Each row comes from the steps of one path. Every step used is in the known rows, and no mark comes twice. Write the path behind each row, first mark first.
In the rows, zero is written as 128.
Known rows
s/k/l/g: [127 114 166 124  85 111 129 129 119 112 159 104 140 167  98 106 118 106
 116 139 102 104 122 135 125 108 120 111 135 160 135 125 149 144 131 149
 123 119 126  96 114 105 118 120 120 115 128  82 135 172 146 145 162 127]
p/k/x/g: [106 156 137 149 120 131  97 136 129 121 185  96 154 178 103 119 119 105
 107 134 106 102 132 156 130 122 128 119 128 149 126 106 161 142 163 140
 148 165 120 117 113 121 138 127 126 139 139  74 156 159 144 138 182 102]
r/p/k/l/g: [127 135 170 129  95 105 109 140 118 119 149  74 150 196 102 107 121 100
 111 130  93 104 126 144 136 104  99 119 137 137 137 105 146 140 126 153
 127 122 121 105 105 111 142 106 128 137 100 112 129 191 154 129 172 110]
x/k/c: [115 126 131 127 130 126 104 124 129 122 171 115 125 153 107  74 124 120
 121 135 146 108 132 129 120 115 137 130 135 123 119 110 155 150 126 138
 125 131 114 146 100 115  98 127 120 139 128 118 132 145 124 152 158 140]
p/k/l/g/c: [104 126 152 133  69 121 118 137 128 132 160  86 132 185 112 131 123 106
 112 135  80 104 113 140 145 108  95 119 141 145 139 109 155 141 125 154
 131 125 130 108 124 119 100 120 119 119 121 100 133 175 161 127 174  93]
x/k: [111 125 126 130 118 139 106 123 124 132 167 121 137 160 128 105 126 120
 117 138 123 105 134 136 123 117 131 130 137 129 119 118 148 147 135 136
 130 121 113 146 106 117  98 135 131 140 123 117 136 137 130 149 169 150]
q/g/c: [ 91 117 156 143  74 160  99 135 126 123 160 114 127 177 142 179 127 116
 107 137  97 118 119 143 140 117 105 134 128 139 114 103 152 143 101 141
 138 115 122 134 123 132  85 149 133 105 145 108 126 119 133 128 174 130]
g/q: [122 115 126 133  80 165 122 127 130 128 160 103 144 167 126 117 112 116
 128 138 110 103 142 142 111 115 119 129 137 132 121 107 146 135 122 138
 134 126 111 137 109 117 100 146 130 118 142  88 140 146 143 149 188 139]
d/u/g/x: [110 140 154 145  81 134 117 149 121 125 154 124 148 159 135 156 118 105
 106 142 104 113 144 151 138 131 125 127 129 149 117 116 145 135 134 129
 156  87 116 139  98 120 113 160 164 110 111 122 136 154 135 160 167 138]
c/k: [ 98 138 125 132  98 144 125 139 130 128 156 118 140 179 130 117 123 118
 109 141 106 107 128 137 120 115 131 116 144 149 116 126 140 145 142 137
 144 136 111 119 105 108 133 128 142 120 131  88 151 153 135 139 178 129]
r/p/k/l: [117 132 160 128  99 119 100 134 106 132 171  71 155 195 101 102 121 104
 109 132 115 101 130 144 150 102 104 125 140 144 133  94 147 142 128 147
 130 118 122 108 110 118 154 104 133 135  96 117 129 179 149 124 190 119]
q/g/c/k/x: [ 89 132 136 148  82 168  87 150 113 108 164 104 125 177 143 169 128 115
  91 136 105 118 125 140 139 114 114 129 114 150 114 100 158 143 124 147
 158 122 131 119 127 127 121 129 128  91 155  74 152 152 130 132 182 111]
g/x: [112 148 139 140  87 138 125 133 142 136 153 102 148 164 129 140 119 115
 120 146 118 109 141 144 134 118 121 126 137 146 116 125 144 135 110 130
 133 119 112 122  96 116 106 151 154 119 112 119 139 151 142 142 171 142]
u/g: [126 118 152 135  92 130 122 149 112 106 151 124 139 167 130 141 121 114
 111 137 108 112 139 152 126 120 122 125 137 134 123 113 154 144 127 149
 142 117 114 126 116 118 125 141 149 120 114  97 135 137 130 144 177 142]
p/k/l/g: [118 124 145 126  92 112 130 136 130 138 153  89 135 194 105 107 120 108
 114 136  88 102 116 147 134 109 107 115 141 146 139 110 147 143 137 155
 133 142 123 107 117 113 114 116 124 132 117 120 142 174 155 123 168 101]
s/d/u: [100 120 129 142 108 137 118 139 125 117 161 150 142 160 127 140 117 118
 101 144 108 119 116 142 122 122 131 127 145 160 116 123 146 142 128 120
 139 119 108 147 111 115 107 161 148 127 138 116 128 142 149 163 158 133]
g/l/k: [108 129 138 145  92 120 134 130 103 133 183 116 140 162 136 119 122 113
 143 145 128 109 149 132 110 125 119 120 125 153 112 117 145 137 102 139
 136 122 120 120 102 124 144 140 138 114 126 125 141 133 141 159 179 131]
u/d/s: [106 128  98 127  97 166 123 132 137 125 173 134 132 159 133 154 131 122
 115 138  97 113 136 143 117 107 134 124 156 159 120 121 154 139 104 132
 143 152 113 129 120 106 100 142 154 114 113  90 151 126 134 138 166 123]
d/s/k/x: [114 139 100 135 104 144 117 132 115 111 198 110 143 156 102 112 124 110
 106 134 122 107 147 142 123 127 138 115 125 187 122 117 150 141 117 135
 145 130 130 110 109 117 136 126 133 101 133  43 150 154 136 148 179 125]
k/x/g: [115 147 153 146 122 151  99 131 125 102 173 108 146 158 108 134 121 117
 120 137 114 110 130 146 126 122 134 126 126 150 128 112 166 141 148 133
 141 159 115 117 117 113 121 144 135 125 147  82 151 150 138 148 173 122]
g/x/k: [109 144 128 138 107 133 111 127 138 139 158 107 143 150 135 116 121 118
 119 143 126 105 143 138 132 112 127 131 133 133 115 125 146 139 127 132
 128 105 112 146  90 116  97 145 140 130 110 121 142 146 133 150 163 150]
u/g/x/k: [118 138 139 141  98 121 111 146 123 122 145 112 144 144 144 130 119 111
 114 143 121 108 155 147 135 111 129 128 128 126 116 121 153 139 132 146
 135  84 112 143  93 121 114 145 145 125 104 115 142 143 125 151 166 152]
q/g/c/k: [ 73 127 141 142  71 164 101 142 130 128 153 113 126 183 152 172 127 115
 100 139  89 115 116 136 134 108 111 126 133 148 108 113 145 146 117 141
 148 115 118 130 115 126 108 135 135  96 149  88 139 134 128 129 174 120]
r/p/k/x/g/l: [107 170 152 160 114 125  85 137 120 112 189  79 168 176 115 130 120  96
 122 129 121 109 139 149 130 121 107 118 107 148 125  97 160 135 131 141
 141 154 121 124 104 128 189 117 134 136 132  90 158 163 147 146 193 113]
u/d/s/k/x/g: [ 98 148 114 144 110 163  98 128 124  98 205 126 151 138 108 143 124 110
 105 134 103 108 146 145 114 106 152 114 136 188 123 125 171 140 137 131
 147 159 122 110 118 106 131 135 137 109 143  24 164 143 127 154 166 110]
r/p: [123 137 161 134 103 137 100 132 115 111 159 100 155 174 119 125 124 110
 117 135 116 112 138 139 125 117 112 130 139 134 120 110 145 137 112 134
 131 113 111 121 104 113 136 132 148 137 104 111 127 157 137 145 182 148]
k/p: [112 120 160 127 110 162 111 131 132 115 147  99 135 172 111 112 123 116
 116 137 132 110 130 139 133 116 134 125 141 143 119 105 145 147 139 137
 139 130 108 113 111 121 134 133 147 123 127 149 130 150 134 149 165 131]
l/k: [116 119 144 134 102 121 127 130  98 130 182 119 142 163 122 105 122 114
 127 144 116 106 148 137 111 120 125 123 143 151 114 119 144 141 120 139
 139 117 116 110 102 114 126 141 136 123 117 117 130 146 134 158 173 130]
u/d/s/k: [100 130  96 128  90 156 122 128 129 123 195 133 146 154 120 132 126 111
 105 136 104 108 144 140 113 109 143 114 150 176 116 130 151 144 109 133
 141 134 119 116 114 109 120 131 143 111 123  50 149 128 129 144 167 130]
l/k/x: [132 125 141 140 112 129 112 137  80 107 191 107 139 157 115 106 122 114
 119 141 130 107 159 139 115 127 126 126 127 156 119 104 156 136 131 144
 148 125 129 100 113 116 134 133 129 116 122 107 138 171 135 157 179 119]

Write each row's path
[117 144 149 135  80 102 137 140 145 145 143  74 139 183 110 120 116 105
 116 141  93 101 129 150 145 102 104 117 136 152 134 117 146 134 129 151
 131 126 124 107 100 112 111 125 137 120 101 121 144 185 160 123 163 104]  p/k/l/g/x
[103 125 144 126  92 147 121 136 118 128 146  98 137 182 120 111 124 124
 109 142 113 103 117 133 141 100 130 119 142 152 131 119 148 146 145 144
 138 133 117 105 114 103 136 120 134 106 129 104 150 170 142 131 176 122]  c/k/l
[110 111 140 145 100 126 115 155 110  97 146 155 143 156 136 156 114 113
  95 142 104 122 124 147 123 121 129 125 138 153 118 118 152 143 131 131
 144 101 109 150 114 116 122 160 154 120 127  97 127 138 140 168 161 134]  s/d/u/g
[109 119 144 127 129 156  96 125 129 119 150 101 134 158 117  90 125 118
 113 136 143 105 133 133 131 114 146 131 138 127 117 105 146 151 151 138
 134 120 106 134 104 123 121 127 136 137 127 160 129 148 126 159 159 141]  x/k/p
[ 68 142 164 143  78 156  95 130 133 124 156  94 147 168 126 147 122 118
 115 141  93 103 108 126 149  91 129 120 145 155 132 129 162 144 152 137
 133 137 111 109 120 107 122 135 124  97 144  69 145 159 145 143 174 104]  x/g/c/k/l
[ 99 131 104 130  94 136 128 125 130 131 188 117 145 161 112 112 122 112
 112 136 106 106 143 139 118 121 137 111 143 180 117 132 138 143 105 129
 133 124 117 119 102 115 126 133 139 106 131  49 142 131 134 153 171 136]  d/s/k
[138 102 152 126  71 146 133 129 134 120 135  91 134 169 116 116 111 114
 135 139  96 104 129 135 113 103 108 125 130 135 140 108 150 132 128 150
 127 124 116 121 119 104  83 141 117 110 141 106 137 173 157 141 174 122]  k/l/g/q
[105 154 145 157 104 136 107 128 122 106 195 108 159 147 108 125 116 103
 127 137 127 108 140 140 121 127 132 112 102 169 121 118 164 141 133 136
 136 151 127 112 112 124 164 131 126 113 158  49 163 145 142 156 178 131]  s/k/x/g/l
[128 133 165 133  78 120 135 136 145 125 128  87 135 166 115 137 119 115
 130 145 101 108 126 140 138 101 112 123 133 151 136 123 150 131 120 145
 125 118 119 107 102 104  92 143 140 109 108 132 140 179 155 137 158 123]  k/l/g/x
[114 116 123 121  83 138 132 130 129 113 167 121 132 154 109 131 124 112
 113 136  88 109 131 135 119  95 132 110 148 179 135 129 154 139 117 147
 132 129 123  99 119  96 106 124 133 101 122  70 150 157 141 142 153 113]  u/d/s/k/l/g
[101 137 139 141 102 138 103 130 136 140 149 105 135 162 145 146 123 116
 108 141 118 111 136 148 137 111 124 135 122 133 108 111 143 140 120 137
 133  98 114 153  88 126  85 147 136 124 127 138 140 123 123 137 156 151]  q/g/x/k
[113 125 151 126  91 132 132 140 132 118 130 103 129 182 119 114 122 117
 118 141  88 107 113 131 124  99 120 114 142 149 136 125 143 144 145 150
 136 133 115 103 112  97 119 123 132 110 130 100 150 181 147 138 162 111]  c/k/l/g
[109 117 149 149  84 118 127 146  87 120 185 140 142 156 142 137 121 104
 126 141 114 114 152 139 114 135 118 120 119 153 114 111 146 137 121 139
 158  94 124 134 107 129 151 149 149 104 132 137 136 135 135 178 174 131]  d/u/g/l/k
[ 98 159 129 157 111 133 108 134 133 123 191  94 151 172 115 131 120 106
 123 135 115 106 131 152 130 127 122 115 111 156 124 104 162 141 141 142
 145 170 124 124 114 130 160 125 132 127 145  86 167 147 150 139 187 105]  p/k/x/g/l
[134 109 139 136  75 152 118 145 118 110 149 109 147 161 135 133 108 110
 123 136 108 109 152 150 111 115 117 127 131 127 123 106 151 136 125 150
 143 105 112 136 114 120 115 148 135 114 136  82 137 141 136 154 192 140]  u/g/q
[103 128 102 124  99 142 117 130 134 116 198 125 132 144 100 102 124 112
 109 134 125 110 143 133 111 105 148 115 148 168 116 123 158 143 106 136
 135 143 121 116 109 104 122 125 136 110 123  52 146 143 124 148 159 120]  u/d/s/k/c
[108 150 146 156 111 151 107 130 128 111 178 105 146 154 122 148 123 115
 134 138 124 114 129 143 127 125 127 122 108 153 127 110 166 138 131 136
 138 162 118 124 117 122 146 144 136 116 154  96 163 140 145 151 180 124]  k/x/g/l
[133 101 140 124  88 143 117 121 133 122 139  92 135 154 124  94 114 116
 134 138 109  99 132 131 115  97 116 128 130 123 138 111 151 137 140 152
 125 109 114 142 111 106  71 134 102 123 141 113 137 167 147 154 165 131]  x/k/l/g/q
[111 111 163 132 110 139 115 131 105 114 168 101 139 166 114  94 120 112
 125 141 134 106 148 132 120 114 145 123 143 151 112 108 142 144 140 140
 140 114 111 100 103 120 148 134 144 118 121 156 125 156 130 168 161 119]  l/k/p
[106 120 154 140  69 143 101 150 112 110 155 119 140 162 140 164 122 111
 112 137 102 114 135 142 136 120 113 129 137 134 122 113 162 142 115 147
 139 106 119 125 125 125 114 147 139 109 115  86 128 138 134 146 183 133]  u/g/c
[ 82 147 119 150  86 170  82 129 123  99 205 122 152 131 118 168 126 106
 106 134  99 112 144 135 126 106 141 119 134 186 122 128 179 136 128 132
 146 144 125 110 126 113 119 138 128  93 144   4 158 143 133 156 172 101]  u/d/s/k/x/g/c
[104 120 117 120  84 154 119 125 116 122 188 114 141 156 111 124 124 114
 106 137 111 105 133 136 133  93 142 116 150 183 132 123 157 144 114 141
 135 134 126 101 123 104 121 120 137  98 117  65 149 145 136 136 167 121]  u/d/s/k/l
[119 119 147 154  98 130 116 142  85 114 191 111 130 167 140 151 124 112
 130 140 126 118 148 145 117 128 114 128  97 160 111  91 153 136  98 151
 152 124 135 121 115 135 148 134 129 100 151 131 147 136 132 144 181 123]  q/g/l/k/x
[ 57 144 165 145  94 175  88 131 149 111 146  96 142 162 125 140 123 111
 110 137 106 107 116 124 139 103 141 118 146 147 115 125 153 148 163 132
 142 137 100 109 108 119 145 139 141 105 151  88 142 153 134 166 162 105]  x/g/c/k/p
[ 89 111 145 153  74 138  99 158 109  98 154 154 143 147 147 182 117 114
  94 141  98 124 121 138 134 121 117 130 135 153 117 120 160 140 114 132
 143  87 112 150 124 125 108 166 144 107 130  91 121 142 144 172 167 123]  s/d/u/g/c
[121 112 140 128  70 150 133 136 137 122 132  88 137 177 123 108 111 114
 126 141  88 101 129 129 113  93 115 117 135 140 134 117 144 134 145 152
 138 124 113 114 111 100 109 130 118 100 148  87 154 186 153 147 175 111]  c/k/l/g/q
[ 95 129 146 128 108 164 111 138 135 117 140  98 134 179 122 105 122 114
 109 139 124 106 125 134 129 112 145 117 146 148 115 113 139 151 154 140
 148 133 105 107 105 116 157 122 150 111 132 127 142 167 131 151 166 119]  c/k/p
[106 120 158 140 102 138 126 130 110 123 169  99 138 162 127 108 121 111
 141 142 143 109 148 128 118 118 132 119 126 157 112 107 142 140 117 143
 139 119 115 105 102 129 172 130 143 112 128 169 135 146 137 166 168 121]  g/l/k/p
[112 115 152 146  93 105 124 146  93 114 182 132 134 149 121 111 119 108
 133 138 136 114 150 131 111 133 128 119 115 147 114 105 151 139 112 141
 152 103 125 134 103 126 151 142 141 103 134 139 133 148 131 180 164 120]  d/u/g/l/k/c
[106 112 152 145  97 116 127 134 111 126 181 107 117 165 128 124 122 115
 140 140 136 118 138 135 112 116 119 123 112 146 108  98 147 141  82 150
 134 128 125 129 101 130 132 133 128 105 150 143 134 119 127 148 162 125]  q/g/l/k/c
[131 114 165 123  94 124 130 134 131 116 136 105 128 177 110 123 123 117
 125 140  98 109 112 137 128 109 113 122 139 145 140 115 152 141 128 149
 127 132 116 108 119 105  96 133 132 120 124 124 133 170 152 135 161 124]  k/l/g
[109 145 153 134  75 124 137 141 146 128 120  86 136 173 125 128 119 114
 119 147  94 105 125 134 135  93 118 115 138 157 131 132 144 134 137 145
 135 116 113 101  97  98 116 132 142 104 117 110 152 191 151 137 158 113]  c/k/l/g/x
[107 135 153 144  85 139 119 136 140 135 146 102 135 173 140 171 121 113
 114 143 105 114 132 155 137 112 114 131 126 147 110 111 143 137 103 138
 139 112 115 131  98 125  94 151 149 111 127 126 137 130 131 126 164 139]  q/g/x
[ 89 134 133 139  74 141 117 142 142 118 146 116 131 171 140 145 124 113
 113 140  75 111 121 124 118 114 106 116 142 142 119 134 146 139 128 142
 142 125 115 119 112 109 105 136 132 105 136  72 143 168 143 151 167 111]  l/g/c/k
[120 144 117 139 112 132 104 144 113 126 186  98 142 186 107 107 121 109
 100 134 120 106 142 155 132 128 119 123 124 149 123  92 154 143 139 146
 152 150 130 111 121 124 137 114 131 133 125  95 153 171 144 129 191 112]  p/k/x
[ 93 146 154 150  99 144 120 123 148 130 161 116 148 162 129 150 121 116
 143 139 112 112 119 140 120 120 122 119 126 146 122 124 154 140 121 130
 130 158 107 136 108 122 133 151 142 125 151 103 152 119 146 150 173 134]  x/g/l
[120 106 140 138  73 161 113 143 115 115 157 125 150 161 132 137 111 106
 112 136 100 108 146 147 116 129 122 128 127 131 123 102 145 135 143 133
 158  99 116 149 114 121 105 157 141 109 145  97 137 148 138 171 184 139]  d/u/g/q
[109 114 154 129  88 135 102 127 123 116 146 102 127 156 128 126 127 119
 119 138 102 108 117 122 139 103 109 131 133 130 137 118 161 142 127 148
 122 106 123 130 121 113  71 131 111 117 123 120 130 167 147 152 160 124]  x/k/l/g/c
